Each row comes from the steps of one walk. Every step used is in the known rows, and no mark comes twice. Write the walk behind each row, first mark first.
Known rows
dono toden mataro gamuz: [-22.7 -14.2 -42.8 -11.1   1.3  30.6  -9.7  14.6  14.5  -8.0 -12.3  -0.2
   0.9  25.2 -23.0 -23.2  -5.5  14.5  -9.4  15.5  -5.5  -5.7 -11.3  16.9
   1.6   7.7  28.8  27.8   8.0 -14.5]
gamuz vufuz diba: [-11.0   2.9  17.2  -8.9 -15.9  15.2  -9.5   5.9   1.2 -25.0  17.6  -6.3
   8.7 -13.8  -6.8   1.7   1.3  19.5  -5.0  10.0   2.0 -16.1  12.1  -4.6
  -2.7   1.7   1.3  14.3  -5.1  -1.6]
gamuz vufuz toden: [  5.0  -7.3   6.9 -20.5   0.6  15.4 -15.2  11.8 -26.7 -12.4  13.3 -27.5
  -4.1   6.2   0.2 -14.1   7.2  -3.9  -7.5  -8.6  12.8  -7.6   4.8   7.8
  -2.0  12.5  18.3  17.8   3.5  10.3]
gamuz mataro pepif dono toden vufuz diba: [  4.6  -4.8  -0.2 -22.2 -11.5  11.7  -3.3  -6.9  -9.2 -26.9  16.2  38.9
   6.9 -11.8 -24.2  22.2   8.9  35.1 -36.1   5.7  13.8 -13.5  17.7  19.9
   7.7 -13.9 -28.0  66.9  -6.6  -8.7]
vufuz toden mataro gamuz: [ -8.5  -9.0 -39.1  -4.6  12.1  35.6 -11.0  16.1   5.4  -8.4  -6.9 -22.1
   4.9  30.5 -26.2 -28.7  -7.0   5.5  -5.7  13.0  -3.0  -9.2 -14.4   0.6
  -2.8  -4.1  15.8  27.0  -1.4  -9.1]
diba vufuz gamuz dono toden mataro: [-30.0 -11.4 -10.1 -30.1  -8.4  24.2 -19.0  23.0  -3.0  -0.4  12.6   2.6
  -5.3  25.2  -5.8 -25.5  11.7  11.2 -16.5  23.2   9.7  -3.8  -1.8  24.7
   7.1  -4.6  26.5  34.8  -1.5  -2.1]
pepif dono toden vufuz diba: [-11.0  -3.1  -2.5 -19.8 -11.2  -4.4   0.1   6.5  -8.3 -40.3  13.9  34.4
  11.6 -26.0 -23.4  21.0  10.9  32.1 -24.8   4.8  22.9 -13.6   8.7  32.6
   5.2   2.0 -33.1  27.4 -11.4   0.4]
toden vufuz gamuz mataro pepif dono: [ 15.7   0.4  18.0  -8.9  -9.4  20.4 -14.6  -9.4 -33.3   6.2   7.0  43.2
 -12.2   0.1 -24.5  15.6  -4.2  14.7 -35.2   6.1  -8.0   2.9   2.0  -3.8
  21.2 -16.9 -12.2  62.3 -10.8 -18.7]
pepif vufuz diba mataro: [-32.0   0.3 -15.0 -17.1  -7.5  10.6   1.1  -5.2  10.8 -31.1   6.0   4.9
  24.8  26.2 -18.3  11.0   2.6  21.1 -12.8   8.7  -3.5   2.1   8.3 -12.3
   1.9  15.9 -10.0  11.4 -13.2   4.2]
pepif mataro: [ -7.1   4.2  -9.3 -18.5   5.7 -17.7   6.0  -1.3  26.5  -6.4 -11.2  10.3
   9.5   6.7 -15.1 -17.4   2.0   7.3  -9.9   6.9   1.5   1.2  -2.4  -5.9
   2.8   9.4   3.1  11.2   3.9 -16.1]
dono toden vufuz diba mataro gamuz: [-33.0 -12.9 -36.1  -7.3  -8.6  54.3  -2.0  -1.8   9.9 -35.7   5.1  22.7
  18.3  36.6 -24.8 -22.1  -3.9  24.3  -9.6  11.5 -11.0 -18.7  -2.0   9.2
   1.9  12.9  -9.3  22.7 -20.0  -4.2]
gamuz dono toden mataro pepif vufuz diba: [-16.3  -9.0 -15.4 -24.9  -0.6   2.9 -17.5   7.6  11.4 -24.5  14.2   9.4
   2.1 -13.1 -20.7  24.7   6.4  30.3 -40.6  21.5  12.6  -6.2  18.2  14.9
   8.9  -9.4   5.2  61.6   3.8  -7.9]
dono gamuz mataro pepif: [  2.0 -21.4  -4.2  -9.6   3.5  12.2   1.6 -10.3  -4.8  22.3   7.8  13.3
 -10.4  20.9  -6.7  -6.8  -2.2   7.9 -14.9  13.1 -24.1  -2.5   8.1 -22.3
   5.7 -21.2  12.6  49.8   8.0 -14.5]
dono gamuz mataro: [-14.8  -9.6  -6.1 -24.5  -2.6   7.7  10.4   1.7  -4.3  11.9  13.7   3.7
   2.4  22.5 -11.7 -12.8   3.6   9.7   0.3   8.5 -22.2  -3.1  -1.8 -19.9
   8.1  -8.0   9.2  29.0  -4.0  -6.3]
pepif dono: [  6.2  16.9   6.1  -6.6   4.8 -13.5   0.7  -6.2 -12.6 -16.2  -0.7  20.7
  -0.9 -14.8 -14.1  22.8   2.6   5.2 -11.2  -6.7   3.0   9.8  -4.2   3.8
   5.5   5.3   6.3  18.7   4.5  -8.7]
vufuz toden mataro: [ -8.8  -6.8 -18.6 -19.9  12.7   0.1  -4.8  17.9   1.4  -3.1  -0.2 -25.3
   7.7  22.6 -13.5 -22.5   9.4   3.6  -9.6   8.8  24.7  -6.7  -5.4  11.3
  -4.8   1.7   8.5  21.7   6.3  -2.0]
gamuz dono toden vufuz diba mataro pepif: [-13.0  -6.4  -3.7 -10.4  -1.2  31.3 -11.9 -16.5   3.2 -18.9  20.9  35.2
  -0.1  21.3  -1.2 -10.3   6.1  22.4 -28.8  10.5   4.8 -16.5  18.5  10.6
   6.8  -1.8  -6.1  54.6  -6.9 -10.0]
gamuz vufuz: [ -6.1   7.0  15.8 -12.1 -14.4  11.8 -21.2   3.6 -14.6  -5.1   8.9  -2.0
  -4.6  -3.0   2.8  -5.6  -4.2   1.5  -1.9   4.1  -3.6  -2.4   2.7  -1.1
  -1.7  19.5  29.9   4.8   7.6  -3.7]
diba mataro gamuz: [-20.2   1.1 -29.6   5.9   1.7  47.5  -2.4 -11.1   8.7  -9.3  -7.9   6.3
   8.1  49.1 -14.5 -24.3 -13.0   2.4   4.9   6.7 -28.6  -1.6  -9.1 -14.7
   1.4  13.7  20.1  10.2  -8.8  -9.9]
toden mataro gamuz vufuz: [-20.4   7.5 -13.6 -12.7 -12.2  39.3 -33.6  12.6   1.0  -6.7  -0.9  -4.5
   0.0  20.3 -18.4 -20.7 -15.9   9.2  -5.0  20.6 -17.8  -8.6  -8.9  -6.6
  -3.0  17.8  50.8  21.4   8.7 -22.6]
gamuz vufuz toden mataro pepif: [  3.3 -16.2  -3.3 -16.0   6.8  13.4 -30.0   8.7  -9.9   5.6   2.6 -15.8
  -8.7  19.4  -6.1 -19.0  -0.1   3.0 -26.1  12.7  14.1  -7.0   9.5   0.9
  -7.0  -1.4  33.9  48.4  23.0 -14.1]
gamuz vufuz diba dono toden: [ -2.0  -3.7   5.1 -25.7  -9.1  18.0  -2.6   7.0  15.3 -43.7  23.6  15.2
   7.1   2.7   0.8   1.7  21.7  17.1  -9.3   6.5   9.2  -5.3  12.7  32.5
   6.5  23.8  28.1  34.7   0.5   8.0]
toden mataro: [-15.4   3.1 -13.4 -13.0   0.0  -4.5 -10.0  12.8  14.2   4.5  -6.1  -3.5
   8.1  15.1  -9.2 -12.3   0.5   7.9  -6.7  16.6  11.0  -2.0  -4.6   3.5
  -4.5   4.7  14.6  11.2   8.7 -14.7]

Which walk is each row?
[-43.0   0.8   3.0 -26.6  -4.1  11.4   1.6  -7.1  -5.9 -36.4  18.5  22.4
  15.9  23.4 -22.9  -8.2   4.2  27.7 -10.3  11.1 -13.8  -4.5   4.0 -18.4
   4.2  27.8  25.3  29.0  -5.0 -15.2] => pepif dono gamuz vufuz diba mataro
[-24.2  20.9 -22.9  -7.4   0.8  50.4 -12.5  -9.2  10.6 -32.5  18.1   9.0
  11.0  20.2 -20.7   5.2  -7.8  17.1  -8.6  10.2 -27.4  -6.7  -2.8 -18.4
  11.9   4.4  11.6  40.9 -23.3  -7.6] => pepif vufuz diba mataro gamuz dono
[-13.5   0.2  -1.8   2.3 -13.9  43.8 -12.2   4.9   4.4 -30.4  13.3  -6.4
   7.4  -7.3 -20.7  -4.3 -11.4  20.5  -1.9  12.7 -17.5 -19.2   4.9 -11.9
  -3.2  -2.0   9.4  21.5 -10.7  -7.5] => mataro gamuz vufuz diba
[-11.5 -15.6   9.1 -10.9  -0.6  25.6   5.7   9.5 -14.9  -1.3  15.9   7.8
 -21.8  -1.5  -3.3 -17.6  12.7   6.8 -11.6   2.8   4.9 -10.4   1.0  24.6
  25.3  -5.7  11.2  31.8 -15.7   2.9] => vufuz gamuz dono toden
[ -1.1  -5.3  -5.9 -20.7   1.3 -12.7   8.6  -0.8 -15.2 -21.8  -0.9  21.3
  -4.1 -10.1 -11.6  15.7  15.5  13.3 -18.3  -8.8  14.3   6.9   1.6  34.6
  10.3  16.0  15.9  28.3  11.0  -0.9] => pepif dono toden
[  3.0  -9.1  -9.4  -8.5   3.0  42.9 -17.6  10.7 -22.4 -18.0   6.7 -27.5
  -6.6  15.0 -13.1 -21.1  -5.6  -4.1  -2.5  -3.0  -5.4 -11.4  -2.7  -0.6
  -0.4   8.2  26.2  25.1   0.4   6.2] => mataro gamuz vufuz toden
[-13.4 -24.2 -28.9 -28.1  -2.3  -9.9 -25.0   9.3   1.3  -0.5  -9.4  11.9
  -2.6   7.2 -16.8  19.6  -0.2  12.5 -42.5  16.6   8.3  12.5   9.8  18.1
   2.6  10.6  21.9  39.8  21.4  -5.1] => dono toden mataro pepif vufuz
[ 16.5  -4.0  21.4  -3.5  -1.3  19.1   0.0 -11.8 -25.4   7.4   2.2  25.9
 -13.4   4.1 -22.5  13.4  -1.9  13.5 -27.8   1.6 -12.2   7.1   4.0 -11.4
  20.5 -21.6   4.0  66.0  -2.8 -16.6] => vufuz gamuz mataro pepif dono
[-15.6 -13.9  12.5 -11.8  -4.7   0.0  -7.6  -0.3 -12.6 -27.6  20.0  21.6
  -5.0 -20.2 -20.9  14.6  -2.2  28.3 -23.9  13.5 -14.3  -9.4  13.6 -16.4
  -0.2  -4.3  16.2  46.1   4.4 -18.3] => mataro pepif dono gamuz vufuz diba
[  6.8 -21.9  12.1  -3.5 -12.9  41.4 -15.8  -4.6 -13.7  23.4   6.9   4.3
  -7.0  32.2  -3.5  -7.9  -3.0   3.6 -19.0  14.3 -18.6   4.2  10.2 -17.8
   4.4 -37.3  -1.5  46.2  -3.6  -1.0] => diba vufuz gamuz mataro pepif
[ -7.5   3.4  -5.1  -2.6 -14.4  43.6 -24.7   2.5  -9.4  -9.3   3.0  -1.4
  -5.8   7.7 -11.6 -11.6 -17.7   2.9   0.3   4.2 -25.2  -4.7  -6.4 -10.2
   1.4  14.3  38.7  12.9   2.6  -9.5] => mataro gamuz vufuz
[-17.2  -1.5 -37.3 -15.2   3.6  20.5  -6.0  11.5   4.8 -19.5 -11.7  16.4
   0.6  14.8 -33.5  -5.4  -3.6  18.5 -17.3  12.2  -2.8   0.7 -11.7  22.0
   6.2  11.6  34.1  40.4  12.3 -19.8] => pepif dono toden mataro gamuz
[ -8.5   2.1  18.6  -5.4  -8.6  35.4 -17.8   7.4 -16.6   5.1  22.7   4.5
 -12.7   7.7   4.3  -8.7   1.3  -2.3  -4.5  13.1 -13.1  -0.8  -2.9  -5.2
   9.2 -22.2   4.2  16.4 -21.0   6.2] => diba vufuz gamuz dono
[-30.2  -9.9 -18.3 -17.4 -14.3  39.8 -14.8  19.6  11.7 -32.2   6.6  -7.0
  11.4   6.6 -27.5 -17.3  -2.2  31.9 -12.9  22.8  -0.9 -22.4   4.4  11.5
  -2.2   7.0  26.3  36.9   1.7 -13.6] => dono toden mataro gamuz vufuz diba
[ -5.1   5.4  -2.3 -25.0  -7.7  11.3 -18.3   5.1 -14.2  -9.2  20.2  31.6
  -9.0  -9.9   1.9  -2.8   8.0   8.1 -17.8   1.7  14.1 -12.1   1.1  35.1
  11.9  10.5  -4.2  23.4  -8.7   1.6] => gamuz dono toden vufuz
[-14.1 -32.6 -11.9 -21.4  11.2   5.5 -24.4  14.8 -12.6   8.7   7.6  -9.2
 -11.8  23.8 -12.3 -26.1   0.1   7.0 -25.2  21.3   1.2  -6.9   6.4  -6.4
  -4.6  -0.6  40.0  47.1  20.8 -15.6] => dono gamuz vufuz toden mataro pepif
[  6.2  16.8  18.4 -11.2  -6.2  20.7 -13.2   3.0  19.2 -39.6  26.2  14.6
  11.8  -0.7   1.4   8.9  10.2  13.1  -2.5  11.3  -2.2  -4.9   7.9   3.2
  -0.2  15.3  20.8  26.4  -7.7  -1.0] => gamuz vufuz diba dono
[-26.7 -15.1   5.1 -22.2  -9.4  -0.2 -12.7   9.4 -15.7  -0.9  15.5   5.4
  -7.4   3.4  -5.4 -14.5  -5.3   6.8  -1.5  12.5 -19.9  -3.6  -0.2 -12.7
   0.8  19.8  34.9   6.4   5.2  -6.3] => dono gamuz vufuz
[ 14.6  -0.8  -6.1 -12.3  19.5  -9.5 -12.4   0.5 -11.8  -7.8  -4.4   9.3
  -3.9   3.5 -20.0   9.3   5.2   7.9 -34.5   4.4  16.8   5.9   3.2   6.3
   2.1  -6.4  16.8  59.3  21.3 -19.6] => vufuz toden mataro pepif dono
[  0.5  -8.8  12.4  -2.2  -2.5  22.2 -20.3   0.2 -22.0   7.7  15.0  13.9
 -22.2 -11.0 -10.0  14.9  -7.2   2.3 -27.4  13.0 -14.6   3.7   3.4 -11.3
  26.0 -15.2   5.7  42.6 -16.8  -4.7] => mataro pepif vufuz gamuz dono
[-18.5  -9.1  -7.2 -14.9   9.4 -22.6  10.2   2.2 -12.9 -10.6   7.3  28.8
  -5.3  -9.4 -21.0  12.0   0.3  12.5  -9.7   4.6 -14.4  10.6  -7.2 -10.2
   7.4   7.4  13.5  15.2   2.4 -11.5] => pepif dono gamuz
[  6.9   7.8  -2.1  -6.1   9.0 -12.6 -16.3  -4.6  -2.9  -2.6  -7.9  28.1
  -4.2  -1.8 -18.7  18.1  -1.2  12.0 -30.4   9.6   5.4   9.9   2.7  -0.2
   2.6  -3.1  23.7  49.4  22.1 -29.0] => toden mataro pepif dono
[-16.2  21.8 -12.4   4.7   6.9  58.4  -2.8 -12.2  14.1 -25.7  19.4   6.5
   6.6  27.0 -13.5 -16.7  -6.6  14.8   1.4   9.8 -24.8 -17.8  -4.2 -17.3
   8.2  -4.8  11.8  39.0 -23.0 -15.0] => vufuz diba mataro gamuz dono
[  1.6  -8.3  -5.2 -14.1   1.7  10.9  12.0   3.6  23.5 -41.3  16.7  16.7
   9.0   3.4  -1.2   4.8  23.8  16.4  -9.5   5.4  12.8  -2.9   9.1  35.2
   6.2  11.8   5.8  29.8  -3.4   9.6] => vufuz diba dono toden
[ -3.0  -9.8  -4.8   4.8   6.7  18.3  -7.5 -21.7   2.5   5.6  -2.3  14.6
  -0.1  40.0   4.8 -12.3  -2.6   0.2 -13.9   3.9 -10.8   3.1   7.3 -13.2
   0.2   4.1  15.4  25.4  10.4 -12.5] => diba mataro pepif
[-27.1   0.0 -27.4   3.5  -7.9  53.8  -8.8  -6.3  12.9 -28.8   3.9  19.3
  19.6  34.8 -26.0 -17.6 -13.2  20.7  -3.1  15.1 -17.5 -16.3  -6.0 -11.9
  -0.9   5.9 -16.9  15.0 -25.2  -9.0] => toden vufuz diba mataro gamuz
[  9.0 -21.0 -13.0  -7.5  16.2   5.2 -15.6   7.0  -0.2   8.9  -3.8 -14.7
  -5.5  22.3  -7.9 -16.6   0.9   1.0 -24.4  11.9  16.3  -4.2   6.2   3.8
  -4.3 -14.1  12.3  44.1  16.4 -10.6] => vufuz toden mataro pepif
[-10.4  -6.8 -22.2 -29.0   4.1   6.8 -22.1  21.7   0.6  -4.6   2.3 -26.6
  14.0  34.5  -5.0 -18.0  11.0   0.2  -9.8  14.5  20.2   2.3  -3.4   8.9
 -17.8  -6.1  10.4  15.6  10.2   9.4] => diba vufuz toden mataro
[-16.2   7.3 -13.4 -29.2   4.4   3.5  -8.9  12.9   9.6  -4.1   7.0   5.5
  -3.3  12.5  -2.1 -18.0  13.2  12.8 -15.2  11.3  18.1  -8.1  -3.4  30.2
   9.4   8.0  33.2  39.8  11.5 -12.6] => gamuz dono toden mataro
